Known rows, with every step that occurs:
migamoz, roguf: [-30  11   3  19  -5  -3   4 -60   0  -1  -5  13   5  -2   7  18  11   4
   7  -5  -6   6   9   3 -14  -4   3 -31   3   8   2   3  -1  -3 -11  -1
  -6   1]
roguf, maked, pufip, relifol: [-16   6 -35   0   8 -15  20   8 -40 -19  16  -9  24  13   7  -9   3 -11
  15   1  10  11 -15   9  -8   7  -5  -1   8  33 -14  41  -5  15  -8  54
  20   1]
relifol, roguf, maked, pufip: [-19 -11 -40  -1 -13  -4  23 -27  25 -27  15  -6  33  23   8 -13   1  -5
  12  -3   8  31 -27   9 -15   3   1 -47   4  42 -17  40  -2   6 -10  56
  13  -2]
roguf, sizul, finu: [  4  -1  29   3 -16   2  31  -4   1   4  -7   1   7  18  13  51  -1  -7
   3 -46  -9   2  -5   4  31  -1   1  -7   2 -19  -5 -16   1  18   3 -15
   0 -11]
migamoz, roguf, maked, pufip: [-45  20 -34  21 -18 -17  26 -59   0 -20  10   5  39   5   5   8   1  -5
  21  -3   6  15 -16  10 -21   1   0 -32  12  43  -9  46  -5   1 -11  55
  11   1]
pufip, maked, roguf, migamoz, finu: [ -4 -21  -2   8 -13  16   2 -26  -8  21  -4   1  44  -1  10  56  -1   4
  -4 -18 -16 -23   7  20  -8  59  -2  -7  -9  54 -14  64  -4   6 -13  47
   0 -15]
migamoz, finu, sizul, roguf: [ 23 -11  30  17 -16 -15   7 -41  -6  -6  -4  14  22   9  19  79  -8  31
  11 -42 -22   6 -38   1   1  19   1 -28   6 -33 -12  -1  -8  32  15  -6
  -7  -5]
finu, migamoz, sifi: [  5  10 -46 -20 -14  -2  17 -34  -1 -16  13  -2  -2 -12   4   1   3  14
  11   4  -6 -19 -10   3 -11   0  -1   8  18  10  19  32   7   3  67  14
 -15  -2]
sifi, migamoz, roguf: [-29  15  -1   8  -6   1  15 -68  11  -7   8  12   2 -53   5  13  21   2
   4 -10  -6   3   9   7 -23  -1 -14 -39 -22   5  13  34  -2  -1 -11   5
   1   1]
fite, roguf: [-21 -26   2  47  -5   6  -3 -47   7   3   3   7  10  12  18   8   2  -1
  -1  -3  -8   9   1   1 -11   0   2 -21   3  -1 -17  -2  -1  -3  -2   0
  -1   2]
fite, roguf, sizul, finu, migamoz, sifi: [-14 -18 -14  31 -35   7  45 -83   6  -7   9   7  15  18  32  64   4   9
  14 -51 -20 -11 -11   8  11  -1   5 -20  20 -11  -1  12   9  19  70   0
 -18  -9]
migamoz, finu: [  2   1  18  12  -4  -4  -4  -7   2  -2  -2   6   8   3   6  58 -19   6
   5 -10 -17   0   1   7   2  20   2  -9   0   6  -3   2  -7   3   4   3
  -6  -6]
maked, pufip, relifol: [-10  17   3   0  10   4  11  10 -32 -26  18 -12  11  13   8   2   6 -11
  15   2   7  -1  -6   1  -1   2  -6   1   4  18 -10  34  -4  17  -8   1
  17   7]
sizul, finu, migamoz: [  4   8 -23  -3 -14   2  39 -10  11  -2  13   4  18  -9   6  56   5  11
  10 -48 -18 -35  10  -6   3  -7  -2  -2  15  -2   8  43   2   6  32   1
  -6  -8]
sizul, roguf, maked, pufip: [-16 -10 -39  12 -19 -13  39 -34 -20 -24   4  -6  38   5   8  12  -3  -8
  17 -26   7  15 -35  -2 -15   8  -5 -20  11  -2 -28  44   0   5  17  51
  18   0]
fite, sifi, migamoz, finu, sizul, roguf: [ 28   0  27  -7 -14 -15  17 -68   8 -12   8  14  20 -43  26  75  -5  32
   7 -47 -24  16 -43   8 -12  24  -2 -28 -20 -37 -16  32  -4  -9  26   7
   9  -5]
fite, roguf, sizul, finu, migamoz: [-17 -22   9  39 -28  10  47 -58  19   6  11  12  27  16  28  68   9   3
   7 -54 -22 -25  -3   5  16  -3   5 -24  16 -15  -8  25   1  16  34  -6
  -7 -11]
fite, sifi, migamoz, finu, sizul: [ 28  21  27 -18  -6 -13   7 -37  28 -10  17  11  14 -44  14  54 -10  33
   3 -14 -23   6 -27  13  -5  20   4  -8 -26   2   0  31  -9 -13   7  13
   7  -5]
sizul, finu, migamoz, roguf: [-26  19 -17  13 -20  -2  42 -70  14   2   9  17  26  -8  13  73  15  13
  15 -50 -22 -26  17  -3 -11 -11  -1 -34  24   5  12  45   1   3  22   1
 -10  -6]
roguf, maked, pufip: [-15   8 -39   2 -13 -12  29   1   0 -21  15 -10  33   4  -2  -9  -8  -6
  14   3  10   7 -24   7  -8   4   0   0   5  35 -11  43  -4   1  -4  57
  18  -2]
sifi, migamoz, roguf, maked: [-35   2 -38  10  -8 -16  23 -69   2  -3   4  15  16 -54   2   9   8   1
   0  -9  -3  15  -4  12 -30   1  -7 -40 -17  22  10  40  -4   1  -6  57
   4  -5]
maked, roguf: [-10 -27  -2   2   1   6  -1 -15   5  19  -3  -5  20   8  -5  -2   4   2
  -4  -3   0  -2  17   4   0   0  -4   6   4  43 -17   7  -1   2  -7  -2
  -4  -4]
pufip, maked, roguf, sizul, finu, migamoz: [  0 -11  10  -6 -24   7  41 -21   3  23   8  -1  55  14  11  57  23   0
   3 -47 -14 -43  16   6  23  30  -2   2  17  22  -7  26   5  22  24  30
  -4 -15]
pufip, relifol, roguf: [ -6 -26   4  -4  23   5 -13 -14 -21  -3   4   4  -5  26  21  -1  21   0
  -4  -6  -4  28   3   1  -5   3  -1 -48  -2   1  -8  -7   3  17  -7  -3
   0   2]
fite, sifi, migamoz: [  5  11  -1 -25   1   0   9 -29  15  -4  12   1  -1 -51   6  -6   1  -1
  -4  -3  -2   7  -2   3 -12   1  -5   0 -30  -5  -4  33   4 -41  12  12
  12   2]
fite, roguf, relifol: [-24 -28 -19  42 -31   8   5 -47 -13   5  -1  11  -6  11  12   9  -6   0
  -1  -7  -4   1   4  11 -29   5   8 -22   8   0 -19  47  -2 -28   1  -6
   2   0]
finu, migamoz, roguf, maked, pufip: [-44  29 -57   9 -23 -12  47 -69  13 -21  24   8  47  -9   3  13   9   4
  26  -5  -2 -19 -12   7 -29  -1   1 -28  27  47   7  87  -8  -1  16  65
   6  -3]
sifi, migamoz, finu, sizul, roguf, maked: [ 20 -16 -12   9 -14 -27  31 -46  -3 -10   3  16  33 -46  14  72  -6  31
   4 -45 -22  17 -52  11 -18  25  -9 -36 -19 -18  -3  38 -11  33  17  55
   3 -11]
relifol, roguf, sizul: [ -5 -22  27  -5  -6   9   3 -25  24   4  -6   6   0  28  16   0   9  -6
  -4  -7  -3  27 -15   8  16   2   5 -50  -6 -10  -1 -22   2  18  -2  -8
  -5  -5]
sifi, migamoz: [  2   5  -6  -8   1   4  15  -9   9  -6  12  -2  -2 -55  -4   0   7   0
  -5  -5   1  -5  -1   3  -9   0 -15  -7 -29  -3  12  35  -2  -2  -2   5
   5   0]
maked, pufip, relifol, roguf, sizul: [-12  -4  31  -4   3  14  17 -17 -11 -22  15  -8  15  46  22   1  19 -13
  10  -3   8  25 -21  10  16   6  -1 -49  -2   7 -14  12  -3  32 -11  -7
  13   2]
relifol, roguf: [ -4 -22   0  -1   1   8  -7 -25  22  -4  -1   4   3  19  11  -3  10   4
  -1  -4  -5  24  -4   0  -3   0   1 -48  -3   3  -5  -4   2   3  -2   0
  -4   0]

Rows:
[ -4 -25 -49 -18 -15  18   9 -54   8 -14  -4   1  -9   5  21 -10   6   8
   1  -9  -3  27 -19  17 -16   8   3 -45 -14  22   3  50  10  11  28  14
  -8  -6]  relifol, roguf, migamoz, sifi
[ -9 -28 -50 -14 -14  18   9 -44  -8   7  -4 -12   8  -4   2  -7   1   7
  -2  -6   1   2   4  19  -7   7  -3   6  -5  57  -9  59   9   6  26  12
  -8 -10]  maked, roguf, migamoz, sifi
[-27  15  28   7 -14   1  24 -67  12  -2   3  13   2 -41   8  18  17  -5
   2  -7  -6   5  -5  14   4   3  -9 -42 -26  -9  16  16  -4  11  -8  -1
   1  -4]  sifi, migamoz, roguf, sizul
[ -4 -23 -25   4 -11  11  23 -36 -18   0 -11   2   6 -14  13  20   7  -1
   0 -36  -7  -3 -20   4 -10  10  -2 -25  -9 -25 -11  65   3   4  13   3
   6  -4]  sizul, roguf, migamoz
[-29  22 -19 -14 -29  -2  18 -88  -6  -1   5  17 -10 -50  10  10   4   2
   3  -7  -7   9  11  14 -40   2   2 -34 -17   2  -4  84   1 -71   6   6
  11  -1]  fite, sifi, migamoz, roguf, relifol
[ 23 -13 -38  -9 -26   1  20 -59 -21 -13  -8   3   3  -6  21  17   8  32
   8 -35  -3  13 -55  11 -11   7   0 -17  -2 -21  -3  50   8  35  43   5
  -7  -4]  finu, sizul, roguf, migamoz, sifi
[ -1 -17 -21 -15 -30   7  46 -51   1   9   5  -8  25  15  10  54   9  11
   9 -51 -18 -18   6   9  21  -4  -2   6  21  30   2  19   9  26  63  -3
 -17 -17]  maked, roguf, sizul, finu, migamoz, sifi
[  1 -21   8  52 -21   8   8 -56  22   3   4  21  21   3  28  68  -8  29
   5 -24 -27  -5 -32  23 -11  24   8 -32  -7  16 -11  58 -14  24 -13   8
  -6 -10]  fite, roguf, migamoz, finu, sizul
[-46  16 -32  19   2 -15  21 -51 -41 -20  13   7  32  13  15   9   9  -7
  21  -4   5  18  -6   8 -23   6  -1 -32  13  42 -11  43  -5  12 -15  53
  15   4]  migamoz, roguf, maked, pufip, relifol
[ 16 -23 -27   6 -12 -29  18 -32 -14  -1  -7  10  28   4  10  14   5  27
   4 -30   1  19 -48  -1  -8   4   4 -22   8 -21 -14   4  -2  27  13  46
   3  -4]  finu, sizul, roguf, maked
[ -1 -24  -6  17 -17  10  19 -45 -15  -2 -13   8  13 -11  22  79 -12   5
   5 -47 -24  -2 -22   9  -9  27   0 -35  -9 -21 -13  64  -5   8  15   6
  -1 -11]  sizul, roguf, migamoz, finu
[ 26  16  26   0  -9  -7  12 -15  22 -10  15  11  12 -48   3  59  -6  29
   4 -14 -19  -4 -29  16  -3  19  -9 -14 -26   2  17  32 -13  29  -4   8
   0  -8]  sifi, migamoz, finu, sizul
[ -5 -20   5  -6 -20   7  52 -26  16  22   6  -1  33  12   5  59  13   5
   3 -51 -19 -32  16   5  26  -4  -3   1  18  25  -4  32   0  21  28  -7
  -6 -17]  maked, roguf, sizul, finu, migamoz
[-42  30 -55  17 -31 -16  70 -71  12 -23  23   7  54  -4  10  65   7   5
  31 -50 -13 -18  -2   2 -21  -6   0 -32  28  40   0  87  -5   6  18  57
   6  -7]  sizul, finu, migamoz, roguf, maked, pufip
[ 19 -16 -13   2 -19   4  25 -35  -7  -1  -6   8  11  -9  14  22  11  24
   4 -38  -6  -2 -41   3  -4   8   2 -21  -5 -25  -6  62  -1  28   5   0
   3  -5]  finu, sizul, roguf, migamoz
[ -6 -19 -17  -5 -28   4  -2 -13 -31  22  -5  -3  24  12  -5  -2   9  -1
  -6   3   5 -18  20  10 -19  37   0   5  11  38 -19  48   5 -23  -6  31
   4  -6]  pufip, maked, roguf, relifol
[ 14 -19  10   0   5   7   0 -24  -3  -2   5  20   9  17  30  57   9  31
   1 -24 -22  15 -27  23  -7  26   8 -59  -5  17   3  54 -11  46 -16   7
  -5 -10]  pufip, relifol, roguf, migamoz, finu, sizul
[-38 -20 -33  48   4  -7  15 -38 -35 -17  19  -2  34  26  24  -2   2 -11
  15  -1   3  15 -17   9 -19   9   1 -22  11  33 -30  38  -5  10  -9  53
  18   4]  fite, roguf, maked, pufip, relifol
[  3  -2 -48 -15 -17  10  10 -30 -14 -11  -4  -4 -12 -11  10  -5  -4   6
   4  -5   1   2 -14  16  -9   8   2   2 -10  17   9  53   7   6  30  14
  -6  -4]  roguf, migamoz, sifi
[-24  15  31  13 -22   3  46 -71  11  -3   1  13  10 -36  19  69  13  -3
   5 -55 -17   4   2  10   8  -3  -9 -45 -21 -15   9  20   0  17  -5  -9
   2 -12]  sifi, migamoz, roguf, sizul, finu
[-22 -30  -3  55 -16  18   4 -57  10   5   0  14  14  -1  28  64 -14   5
   0 -24 -24  -5  -6  19 -13  25   5 -34 -11  16 -14  64 -10   1  -2   9
  -4  -8]  fite, roguf, migamoz, finu
[  5  11  16 -14  -1  -1   4 -38  18  -8  11   6   6 -46  14  53 -17   6
   2 -15 -22   8  -4  11 -12  20  -3 -10 -29  -1  -5  35  -5 -41  16  13
  10  -5]  fite, sifi, migamoz, finu
[ -3 -22 -23   3 -33  -1  18 -33 -41   1 -12   4  -9   3   7  20  -2   1
   1 -30  -3   4 -10   1 -22   6  -1 -21   8 -37 -20  50   2 -23  20 -11
   3   0]  sizul, roguf, relifol
[ -1  -5  -6   8 -11  11   8 -10   3   1  -4   7   6 -12   9  55 -17   5
   4 -18 -18 -11  -8  18  -6  27   4 -14 -13  14   2  66  -9   5  -2  11
  -2 -11]  roguf, migamoz, finu
[-27  17   8   3 -19   0  28 -67  13   7   5  18  13  -5   9  25  17   5
  11  -4  -8 -22   2   6   4  -2   6 -31  16  -3  21  25  -5  11  24   0
 -11  -4]  finu, migamoz, roguf, sizul
[ 18 -15   6   0 -16   9   7 -33  37  -4   1  20  16  10  21  54  -5  33
   3 -22 -23  13 -36  22 -10  23   9 -59 -14  20   5  59 -11  34 -14   9
  -6 -13]  relifol, roguf, migamoz, finu, sizul
[ 24 -11   9   6 -12 -11  12 -31  -7  -5  -2   8  11   4  14  22   9  26
   4 -31  -5   8 -39  -4   2   1   0 -18   7 -36  -9  -4   0  28  10  -8
   0   1]  finu, sizul, roguf
[ 16 -23  -9  19 -18 -32  16 -41 -12  -2  -9  18  34   7  17  71 -12  31
  10 -41 -19  21 -50   8 -10  24   5 -29   8 -14 -13   5  -9  31  15  45
  -2  -9]  migamoz, finu, sizul, roguf, maked
[  3   5  13   3  -3   3  10 -16  13 -10   9   5   7 -51   3  59 -14   7
   0 -15 -19  -3  -7  11 -11  23 -14 -17 -28   5  12  35  -8   5   3   9
   0  -7]  sifi, migamoz, finu
[  7  10 -46 -16 -23   0  40 -36  -2 -16  11  -3   7  -5  10  49  -1  15
  15 -47 -17 -20  -1  -3  -5  -7  -2   3  20   3  15  34   9  11  69   7
 -17  -9]  sizul, finu, migamoz, sifi
[-30 -37 -35  49  -8 -11   5 -46  -1   6  -2  10  24  11  18   0  -4  -1
  -2  -5  -1  17  -8   7 -21   5   6 -22   6  17 -21   5  -1  -3   0  52
   2  -2]  fite, roguf, maked
[-24  22  32  -3 -19  -2  41 -91  15  -1   2  15  12 -35  27  64  11  -5
   5 -54 -17  15   4  11   7  -1   0 -39 -22 -17  -6  19   6 -22   9  -4
  11  -7]  fite, sifi, migamoz, roguf, sizul, finu
[ -8 -33 -38  10  -8 -19  17 -32 -25   1 -11   4  22   1  11  12   1   0
   2 -29  -4  23 -23  -2 -16   7  -1 -23   8 -19 -19   6   3   5  23  46
   3  -2]  sizul, roguf, maked
[-11  -3  29   1  -6  12  40 -18 -11 -24  15  -7  20  49  32  51  16 -13
  12 -52  -8  25 -14   7  25   1  -2 -53   2  -2 -22  14   1  38  -8 -13
  14  -4]  maked, pufip, relifol, roguf, sizul, finu
[ -3 -17   4   2  -2   3  -8 -12 -10  18   0  -7  39  11   2  -1  16  -3
  -7   1   1 -13  15   4  -1  36  -3   7   6  38 -16  -1   5   1 -10  35
   2  -4]  pufip, maked, roguf
[  8  -1 -11  20 -30 -25  36 -42  -8 -28   7   4  53  13  17  72 -17  24
  26 -38 -13  15 -63   9  -7  26  -1 -26  12   3 -20  42 -11  34  11  52
  10  -6]  migamoz, finu, sizul, roguf, maked, pufip
[-17 -27  32  52 -22   8  28 -49   6   8  -4   8  14  29  31  60   4  -6
   3 -52 -17   9  -5   4  22   0   4 -27   3 -20 -24 -19   3  16   6 -15
  -2  -9]  fite, roguf, sizul, finu
[-13 -39 -33  -4  19 -14  -4 -13 -26   1  -2   9  10  25  20 -10  14   0
  -6  -4  -1  40  -5   6 -15   6   4 -51   6  18  -9   0   0  16  -3  48
   2  -3]  pufip, relifol, roguf, maked
[ -4 -19  32  -4 -10   5  -1 -15 -10  24  -5  -5  37  22   6   1  16  -8
  -7   2   6 -10   2  11  25  38  -2   5   3  23 -17 -18   5  15  -7  28
   2  -7]  pufip, maked, roguf, sizul
[ -8 -28 -20  -6  16  20  -1 -19 -19  -1   0   8  -5  10  21  -1  19  -3
  -7 -12  -7  17   0  13 -12   7   1 -51 -13  13  -2  58   2  17 -13   6
   2  -3]  pufip, relifol, roguf, migamoz
[ -1 -13   6  -8 -21   9  44 -35  35   1   9   8  18  21  21  56  14   7
   4 -55 -22  -7  -6   3  16  -7   3 -51  10 -13   9  23   3  24  31  -4
 -10 -12]  relifol, roguf, sizul, finu, migamoz
